Every row comes from one small tree of marks. The marks that hang from a mark follow it in brackets, in the order of their numbers. Every link used is in the known rows. Which tree was each row made from?
Known rows
Q_357{Q_48{Q_785{Q_775{Q_574{Q_935}}}}}: [10,1,0,-28,-13,-7,9,-22,-8,-23,0,0,-6,8,4,-3,1,26,-29,-9,8,2,-9,0,-4,0]
Q_775{Q_539 Q_574{Q_395 Q_399 Q_546 Q_654}}: [5,-15,7,-53,-10,5,20,-5,-4,-26,20,-26,-2,9,0,16,8,38,3,3,20,11,-7,4,24,20]
Q_775{Q_574{Q_399 Q_654 Q_718 Q_935}}: [8,-10,2,-37,9,13,12,-11,-5,-38,5,-19,-2,11,8,20,7,33,-2,-2,25,9,0,1,24,19]
Q_574{Q_395 Q_399 Q_546 Q_654 Q_718 Q_935}: [9,-14,3,-31,-6,7,18,-31,-12,-41,0,-17,-3,6,4,30,3,39,15,-4,41,10,3,14,35,19]
Q_357{Q_48{Q_785{Q_775{Q_574{Q_399}}}}}: [11,2,1,-32,-11,-11,13,-18,-7,-9,-7,-5,-7,17,-3,0,4,22,-27,-8,2,6,-3,2,0,-2]
Q_48{Q_357}: [-7,-5,2,2,-10,4,-3,-11,-10,-3,-2,3,1,7,5,-5,-2,5,-11,4,6,1,-5,4,-6,-5]
Q_574{Q_399 Q_546 Q_654}: [13,-10,9,-29,-6,3,11,-21,-8,-12,2,-14,5,6,-15,15,0,19,11,1,16,9,1,9,20,4]
Q_399{Q_574{Q_395 Q_654 Q_935}}: [7,-9,5,-3,-12,-8,15,-16,-4,-24,3,-6,5,-4,13,13,6,17,0,-1,18,0,-2,0,12,11]
Q_785{Q_48{Q_357} Q_775{Q_539}}: [-6,0,-1,-9,-2,-9,7,-18,-9,-6,9,-1,-7,0,-3,-13,-1,-1,0,-3,5,-2,-2,4,-21,-22]
Q_539{Q_775{Q_574{Q_546 Q_718}}}: [10,-6,-3,-40,12,-1,8,-8,-5,-22,19,-6,2,9,7,3,1,19,-5,5,1,11,-2,11,16,10]
Q_574{Q_395 Q_399 Q_546 Q_654 Q_935}: [10,-15,7,-30,-8,5,13,-25,-11,-30,2,-17,-1,5,1,20,0,40,10,-2,36,6,1,11,31,17]
Q_399{Q_574{Q_546 Q_654 Q_718 Q_935}}: [16,-7,6,-23,-8,0,19,-32,-6,-37,8,-4,12,-4,1,23,3,20,11,1,19,7,-8,12,19,10]
Q_775{Q_539}: [-11,3,2,-9,0,6,4,13,0,0,12,-4,-5,-3,1,-1,1,4,-3,6,-2,1,-4,-6,-6,3]
Q_399{Q_574}: [4,3,3,3,-3,-9,7,-2,5,-2,1,5,6,-2,5,1,3,-4,-4,3,-8,-2,-2,-1,-2,1]
Q_775{Q_574{Q_395 Q_546 Q_654 Q_718 Q_935}}: [14,-18,0,-40,-9,4,17,-28,-6,-51,14,-17,2,4,10,23,8,40,10,-6,31,11,-8,13,31,22]
Q_574{Q_395 Q_546 Q_718 Q_935}: [3,-7,-3,-16,-4,4,9,-22,-6,-36,3,-3,-4,0,11,19,1,31,12,-5,28,5,-1,14,25,17]
Q_539{Q_775{Q_574{Q_395 Q_654 Q_718}}}: [6,-14,-4,-28,2,-6,16,-8,-10,-25,13,-17,1,9,15,11,8,16,-3,1,14,12,4,3,16,9]
Q_357{Q_48{Q_785}}: [-4,3,2,-10,-22,0,8,-14,-9,-1,-6,0,-2,6,-2,3,1,6,-17,-1,0,4,-7,-1,-11,-4]
Q_357{Q_48}: [-2,8,3,-3,-11,5,4,-10,3,0,-8,-6,0,2,-1,2,-1,3,-3,1,-1,2,-6,0,-4,1]
Q_775{Q_574{Q_399 Q_546 Q_654}}: [18,-13,7,-47,-2,3,12,-16,-3,-22,11,-18,6,11,-9,13,5,29,3,0,13,10,-5,9,24,13]
Q_399{Q_574{Q_546 Q_654 Q_935}}: [17,-8,10,-23,-9,-3,14,-26,-5,-26,11,-3,13,-5,-3,13,1,20,5,3,14,3,-9,8,15,8]
Q_546{Q_574{Q_399 Q_654 Q_718 Q_935}}: [0,-7,3,-13,9,21,14,-28,-10,-36,-4,-19,-9,10,7,31,6,26,8,-4,34,7,12,8,14,7]
Q_546{Q_574{Q_935}}: [-4,-1,1,1,9,16,0,-14,-3,-20,3,-5,-9,3,12,10,0,16,-2,-1,16,-4,6,5,0,3]
Q_539{Q_775{Q_574}}: [4,-4,-1,-25,14,-3,0,9,-2,-4,15,-5,-1,8,11,-10,0,10,-19,7,-8,2,1,-2,3,5]

Which tree is each row?
[13,-17,5,-32,-18,-13,14,-28,-25,-18,1,-5,1,21,-5,-1,5,22,-30,-6,17,10,-4,5,1,-12]
Q_48{Q_357 Q_785{Q_775{Q_574{Q_399 Q_654}}}}
[-5,-4,-6,-1,0,4,6,-11,-5,-28,-3,-4,-8,1,18,16,3,21,6,-6,24,2,3,5,15,15]
Q_574{Q_395 Q_718 Q_935}
[11,-7,1,-40,10,-4,3,-3,-3,-11,22,-5,4,8,4,-6,-3,19,-11,7,-4,6,-4,8,12,8]
Q_539{Q_775{Q_574{Q_546}}}
[13,-11,3,-19,-15,-5,23,-34,-6,-41,7,-7,7,-3,9,27,7,27,14,-3,27,8,-5,14,25,15]
Q_399{Q_574{Q_395 Q_546 Q_654 Q_718 Q_935}}
[10,-6,0,-45,11,13,7,-14,0,-40,9,-12,-4,11,8,18,2,42,0,-2,22,7,-3,12,30,25]
Q_775{Q_574{Q_399 Q_546 Q_718 Q_935}}
[11,3,0,-23,-18,-14,12,-19,-7,-9,-2,0,-3,10,-2,-5,4,13,-26,-9,-2,5,-9,1,-9,-8]
Q_357{Q_48{Q_785{Q_775{Q_574}}}}
[0,5,1,-32,-19,-8,16,-6,-7,-9,11,-4,-7,7,-1,-6,5,17,-28,-3,-5,7,-13,-3,-14,-6]
Q_357{Q_48{Q_785{Q_775{Q_539 Q_574}}}}
[-2,-11,0,-10,3,16,17,-30,-12,-41,-5,-22,-12,10,16,35,8,32,11,-7,43,6,14,9,20,13]
Q_546{Q_574{Q_395 Q_399 Q_654 Q_718 Q_935}}
[-9,0,-2,-32,9,16,7,12,1,-33,21,-10,-8,2,16,8,6,27,-8,2,10,5,-8,-4,8,20]
Q_775{Q_539 Q_574{Q_718 Q_935}}
[5,-3,-3,0,-1,-14,2,-32,-8,-7,-2,4,-3,2,-5,-12,-2,-5,3,-10,7,-4,2,9,-15,-24]
Q_785{Q_48{Q_357} Q_775}
[1,-14,4,-33,-26,-11,17,-16,-26,-18,18,-4,1,11,-4,-8,7,17,-31,-1,8,11,-14,-1,-13,-13]
Q_48{Q_357 Q_785{Q_775{Q_539 Q_574{Q_654}}}}
[3,3,-1,-3,4,0,9,-10,1,-25,1,4,2,-2,15,13,4,10,-2,0,8,0,-2,3,7,11]
Q_399{Q_574{Q_718 Q_935}}
[-4,-8,0,-27,-18,-10,10,-6,-20,-13,16,5,-6,12,4,-14,4,17,-37,-1,1,7,-12,-1,-16,-11]
Q_48{Q_357 Q_785{Q_775{Q_539 Q_574}}}
[2,-8,-4,-21,7,-8,4,7,-3,-9,14,-8,-4,9,19,-5,2,16,-16,3,2,2,4,-1,9,11]
Q_539{Q_775{Q_574{Q_395}}}
[6,-10,2,-45,20,8,11,-6,-12,-33,12,-20,-3,15,13,13,1,34,-13,4,21,10,7,1,22,16]
Q_539{Q_775{Q_574{Q_399 Q_654 Q_718 Q_935}}}
[11,-6,-4,-14,2,-13,5,-10,-1,-26,5,-2,-7,3,14,-2,3,27,-10,-10,17,-2,-1,3,13,9]
Q_785{Q_775{Q_574{Q_395 Q_935}}}
[14,-12,-4,-24,-4,-12,16,-42,-11,-32,5,-10,2,7,-4,2,8,6,7,-12,16,7,-3,11,-5,-17]
Q_785{Q_48{Q_357} Q_775{Q_574{Q_654 Q_718}}}
[13,-17,2,-23,-24,-16,12,-31,-25,-19,6,1,5,13,-4,-6,6,14,-28,-6,10,9,-10,6,-8,-16]
Q_48{Q_357 Q_785{Q_775{Q_574{Q_654}}}}
[-1,-12,4,-10,2,13,13,-25,-9,-30,-3,-21,-11,10,13,25,5,32,5,-4,38,1,13,6,16,10]
Q_546{Q_574{Q_395 Q_399 Q_654 Q_935}}
[2,-2,1,2,-4,-7,8,-7,2,-19,2,2,0,-3,20,7,3,17,-5,0,11,-5,0,0,9,14]
Q_399{Q_574{Q_395 Q_935}}
[15,-13,5,-52,4,13,14,-23,-6,-45,11,-19,2,10,0,24,5,43,5,-2,29,12,-4,12,33,23]
Q_775{Q_574{Q_399 Q_546 Q_654 Q_718 Q_935}}
[1,-7,-9,-21,9,-6,9,2,-4,-20,11,-9,-5,9,22,5,5,16,-10,1,6,8,5,3,13,12]
Q_539{Q_775{Q_574{Q_395 Q_718}}}
[-5,-11,-1,-34,-5,10,19,-2,-5,-43,20,-20,-6,2,17,18,11,35,0,-1,26,9,-7,-3,16,23]
Q_775{Q_539 Q_574{Q_395 Q_654 Q_718 Q_935}}
[-5,8,2,-15,-21,-9,15,-11,-13,1,2,2,-7,3,-7,-4,1,7,-20,-3,-2,5,-8,-3,-18,-14]
Q_357{Q_48{Q_785{Q_775{Q_539}}}}
[-2,-7,-4,-38,-7,4,16,-2,1,-33,22,-13,-5,4,11,14,10,29,6,0,12,11,-10,8,17,21]
Q_775{Q_539 Q_574{Q_395 Q_546 Q_718}}
[-2,-4,0,-35,7,-5,8,-12,-4,-16,14,-12,-12,13,1,-11,3,18,-11,-3,8,0,-1,3,-9,-10]
Q_785{Q_48{Q_357} Q_775{Q_539 Q_574{Q_399}}}
[-5,-4,-4,-10,6,7,8,-9,-5,-29,-8,-9,-13,7,18,21,3,30,3,-5,30,2,9,5,23,19]
Q_574{Q_395 Q_399 Q_718 Q_935}
[0,-10,-3,3,-7,6,19,-30,-9,-29,-2,-17,-5,5,9,28,12,9,17,-8,27,8,8,9,8,0]
Q_546{Q_574{Q_395 Q_654 Q_718}}
[11,0,1,-12,-5,-7,14,-20,2,-19,4,5,8,-2,1,15,5,5,9,0,1,7,-5,12,11,5]
Q_399{Q_574{Q_546 Q_718}}
[2,-10,-3,-2,-12,-3,15,-18,-9,-21,-3,-11,1,0,4,21,9,7,15,-6,21,9,2,4,13,4]
Q_574{Q_395 Q_654 Q_718}
